Every row comes from one small tree of marks. The marks that hang from a mark follow it in brackets, in the order of their numbers. Every link used is in the known rows. Which tree was each row made from?
Known rows:
Q494(Q831(Q366 Q382 Q697 Q845)): [  2.8   7.0  -5.3  14.9 -33.0  23.0 -41.6 -14.3 -17.9 -26.8  -1.5  -2.6
 -28.8  26.0  31.3  -7.6  17.6 -24.4]
Q673(Q831(Q382 Q845)): [ 15.1  -1.0  24.6  28.0 -21.3 -10.0 -18.5 -10.0 -10.1 -47.8  34.6 -19.2
 -23.5  30.1  21.7 -28.6   9.1 -10.6]
Q831(Q382): [  3.2 -15.0  23.9  37.0 -14.6 -29.8 -23.6 -29.4 -14.7 -28.3  49.3 -37.4
 -11.1  30.5   3.3 -14.6  15.2 -32.3]
Q494(Q831(Q293 Q366 Q382 Q673 Q850)): [  2.6   2.2   2.9  16.2 -31.9  23.5 -17.5 -37.9 -26.4 -33.6   2.5   5.5
  -5.8  15.5  12.4  -8.4  35.2 -35.5]
Q831(Q293 Q382 Q673 Q697 Q845(Q321)): [ 11.5  -9.5 -14.8  18.0 -35.2  25.0 -22.8 -41.9 -29.7 -55.2  19.3   8.1
 -26.9  37.5  19.4  -2.6  43.3 -13.0]
Q673(Q831): [ 18.0  -2.9  22.9  31.4 -23.7 -21.7 -17.8 -26.0 -14.1 -36.3  27.2 -22.5
 -22.4  32.6  20.2  -8.8  -4.4 -17.7]
Q494(Q831(Q366 Q382 Q673 Q850)): [  1.9   4.2   0.1  20.2 -27.2  10.5 -25.6 -35.3 -24.0 -24.4   6.0  -3.5
  -9.3  16.6  16.0 -10.5  23.3 -37.5]
Q845(Q321): [ 11.9 -23.7  17.0  45.3 -20.0 -14.8 -18.7 -55.9 -33.0 -27.7  45.2 -24.3
 -20.9  34.1   8.8 -10.1   9.2 -29.9]
Q382(Q831(Q366 Q673 Q697)): [  6.9  15.8   1.9  20.1 -26.0  -8.8 -27.3 -48.8 -15.8   0.2 -12.2 -14.3
 -24.2  32.0  46.3  15.5   8.1 -33.6]
Q341(Q494(Q831(Q673 Q845(Q321)))): [ 26.4  -4.4  -2.1  25.3 -24.9   7.0 -21.7 -36.5 -23.4 -26.1   0.9   0.8
 -18.2  14.3  39.0   0.7   0.7  -7.2]
Q494(Q831(Q293 Q366 Q697 Q845 Q850)): [ -1.7   8.5  -2.5  -2.1 -38.1  56.6 -37.1 -24.2 -31.8 -31.4 -16.4  22.5
 -29.4  32.5  28.2   0.8  27.5 -25.8]
Q494(Q831(Q382 Q850)): [ -1.2 -15.1   6.5  27.1 -16.5  -1.6 -29.0 -23.3 -21.3 -26.7  24.8 -14.0
 -15.8  24.8   5.7 -15.0  13.7 -37.3]
Q382(Q831): [  7.2  -3.4  28.9  31.9  -8.4 -29.7 -20.6 -42.8 -13.6  -0.9  21.0 -32.2
 -19.0  32.4  32.0  -4.2  -0.1 -34.1]
Q321(Q845): [ -4.4  -7.8  43.1  19.7 -27.4 -14.3 -31.9 -42.6  -9.4 -17.4  45.5 -25.6
 -28.3  40.1  24.3 -14.5   3.5 -25.6]
Q494(Q831(Q293 Q382 Q673 Q845)): [ 15.8   2.7   2.5  10.7 -27.5  15.0 -22.6 -30.9 -20.4 -39.0   9.7   2.4
 -11.9  21.0  24.3 -11.4  30.5 -16.4]
Q673(Q831(Q293 Q366 Q382 Q697 Q845(Q321) Q850)): [  2.6  -5.5   4.4  23.8 -38.8  42.2 -14.6 -16.7 -26.9 -62.7  11.9  13.5
 -34.2  32.1  18.1 -22.9  32.5 -18.5]
Q341(Q494(Q831(Q673 Q697))): [ 20.9  -2.7 -16.7  22.0 -29.2  -3.8 -31.5 -29.2 -15.9 -20.1 -12.2  -3.1
 -21.6  19.9  37.0  24.9  -7.4 -13.8]

Which tree is each row?
[-10.9 -10.6   2.4  18.1 -36.2  58.4 -23.6 -29.5 -37.5 -52.7  16.8  15.6
 -29.6  36.1  10.3 -19.5  51.7 -29.5]
Q831(Q293 Q366 Q382 Q697 Q845(Q321) Q850)
[ 12.3   3.4  16.0  23.1 -36.0  29.0  -7.1 -52.2 -32.0 -48.1  24.5   3.0
  -8.6  19.5  20.3 -24.5  52.1 -18.2]
Q831(Q293 Q366 Q382 Q673 Q845(Q321))
[  9.3   2.7  34.1  16.5 -13.3   1.7 -15.9 -38.6 -17.5 -14.3  14.1 -13.2
 -19.6  33.6  37.9 -11.8  17.6 -22.2]
Q382(Q831(Q293 Q845))
[ 20.1  -2.8  10.7  21.3 -21.1   3.7 -27.8 -20.6 -15.9 -21.1   3.5  -7.1
 -18.4  16.9  37.0  -0.6  -4.7  -9.2]
Q341(Q494(Q831(Q845)))
[  6.1  -7.9   4.1  17.3 -32.5  14.3 -20.9 -20.7 -22.3 -49.9   8.6   4.1
 -31.9  42.5  13.7   4.6  11.2 -21.7]
Q673(Q831(Q293 Q697 Q850))
[ -6.4  13.2  -3.6  -3.8 -39.5  52.6 -28.4 -30.5 -29.9 -46.7  -0.8  20.2
 -20.1  35.5  19.8  -4.6  54.1 -23.9]
Q831(Q293 Q366 Q382 Q673 Q697 Q845 Q850)
[  1.8   6.1  36.1  16.5 -30.1  24.1 -16.6 -27.3 -20.9 -40.4  28.6  -9.5
  -9.1  24.3  17.1 -26.7  44.5 -21.5]
Q831(Q293 Q366 Q382 Q845)
[  3.2   6.5  27.8  21.6 -25.9  16.2 -17.6 -10.5 -17.7 -46.6  23.7  -6.4
 -21.9  27.1  19.5 -34.9  20.0 -20.1]
Q673(Q831(Q366 Q382 Q845 Q850))
[ 15.3   0.1 -12.9   5.5 -30.8  32.3 -28.3 -25.2 -23.4 -32.7 -18.2  19.1
 -22.7  23.3  35.7  15.6  11.2  -9.3]
Q341(Q494(Q831(Q293 Q673 Q697 Q845 Q850)))
[ 10.6  24.7  -1.1  -6.5 -46.3  43.0 -31.4 -43.4 -28.6 -34.8 -12.8  16.6
 -22.9  38.0  37.8  14.1  37.9 -13.4]
Q831(Q293 Q366 Q673 Q697 Q845)
[ -1.2  -3.3   7.3  24.2 -37.4  20.3 -16.2 -13.8 -18.2 -53.3   9.2   0.7
 -25.6  31.6  11.1  -8.4  24.0 -28.0]
Q673(Q831(Q293 Q366 Q382 Q697 Q850))
[ -3.5  13.3  -9.2   5.8 -36.5  22.0 -37.1 -46.6 -31.7 -21.2  -5.5   5.0
 -22.9  40.4  21.4  18.1  22.0 -35.4]
Q831(Q366 Q673 Q697 Q850)
[ -4.0  -3.8   6.6  24.2 -37.6  12.4 -25.0 -27.5 -18.8 -37.5  15.0 -12.0
 -18.3  31.4  11.0   4.4  34.5 -33.6]
Q831(Q293 Q366 Q382 Q697)
[ 16.7  -8.4 -17.1  13.9 -31.9  35.8 -24.0 -32.8 -29.8 -37.0 -14.1  21.7
 -26.4  22.3  33.8  11.7  13.1  -9.9]
Q341(Q494(Q831(Q293 Q673 Q697 Q845(Q321) Q850)))
[  1.8   8.4   1.2  10.7 -29.5  40.7 -18.6 -53.6 -33.3 -20.8 -14.0  17.0
 -29.6  34.6  42.4  -0.9  33.4 -28.2]
Q382(Q831(Q293 Q366 Q673 Q697 Q845(Q321) Q850))
[  9.4  16.9  23.1   9.1 -34.6  23.8 -14.0 -39.8 -22.1 -41.4  17.5  -0.9
  -3.6  22.0  23.6 -17.9  49.8 -17.5]
Q831(Q293 Q366 Q382 Q673 Q845)
[  9.3  -5.7  11.7   8.7 -26.7  41.0 -13.9 -58.7 -44.6 -46.7  22.9  18.4
 -17.1  37.4  14.1 -13.3  42.9 -18.0]
Q831(Q293 Q673 Q845(Q321) Q850)
[ 10.0  -9.5   1.2  34.3 -27.8 -19.6 -25.7 -10.4  -8.2 -45.8  23.5 -21.0
 -31.3  35.6  16.8  -4.1   1.4 -20.0]
Q673(Q831(Q382 Q697))
[  5.9  -3.9  23.6  22.9 -18.6   4.3 -19.2  -8.9 -16.4 -50.2  33.8  -9.9
 -24.4  33.2  14.5 -32.7  14.5 -16.6]
Q673(Q831(Q382 Q845 Q850))
[ -3.8   0.3 -10.5  10.3 -41.0  57.5 -21.2 -42.4 -39.0 -53.5   6.3  23.8
 -24.9  33.4  16.3 -10.3  56.9 -25.2]
Q831(Q293 Q366 Q382 Q673 Q697 Q845(Q321) Q850)
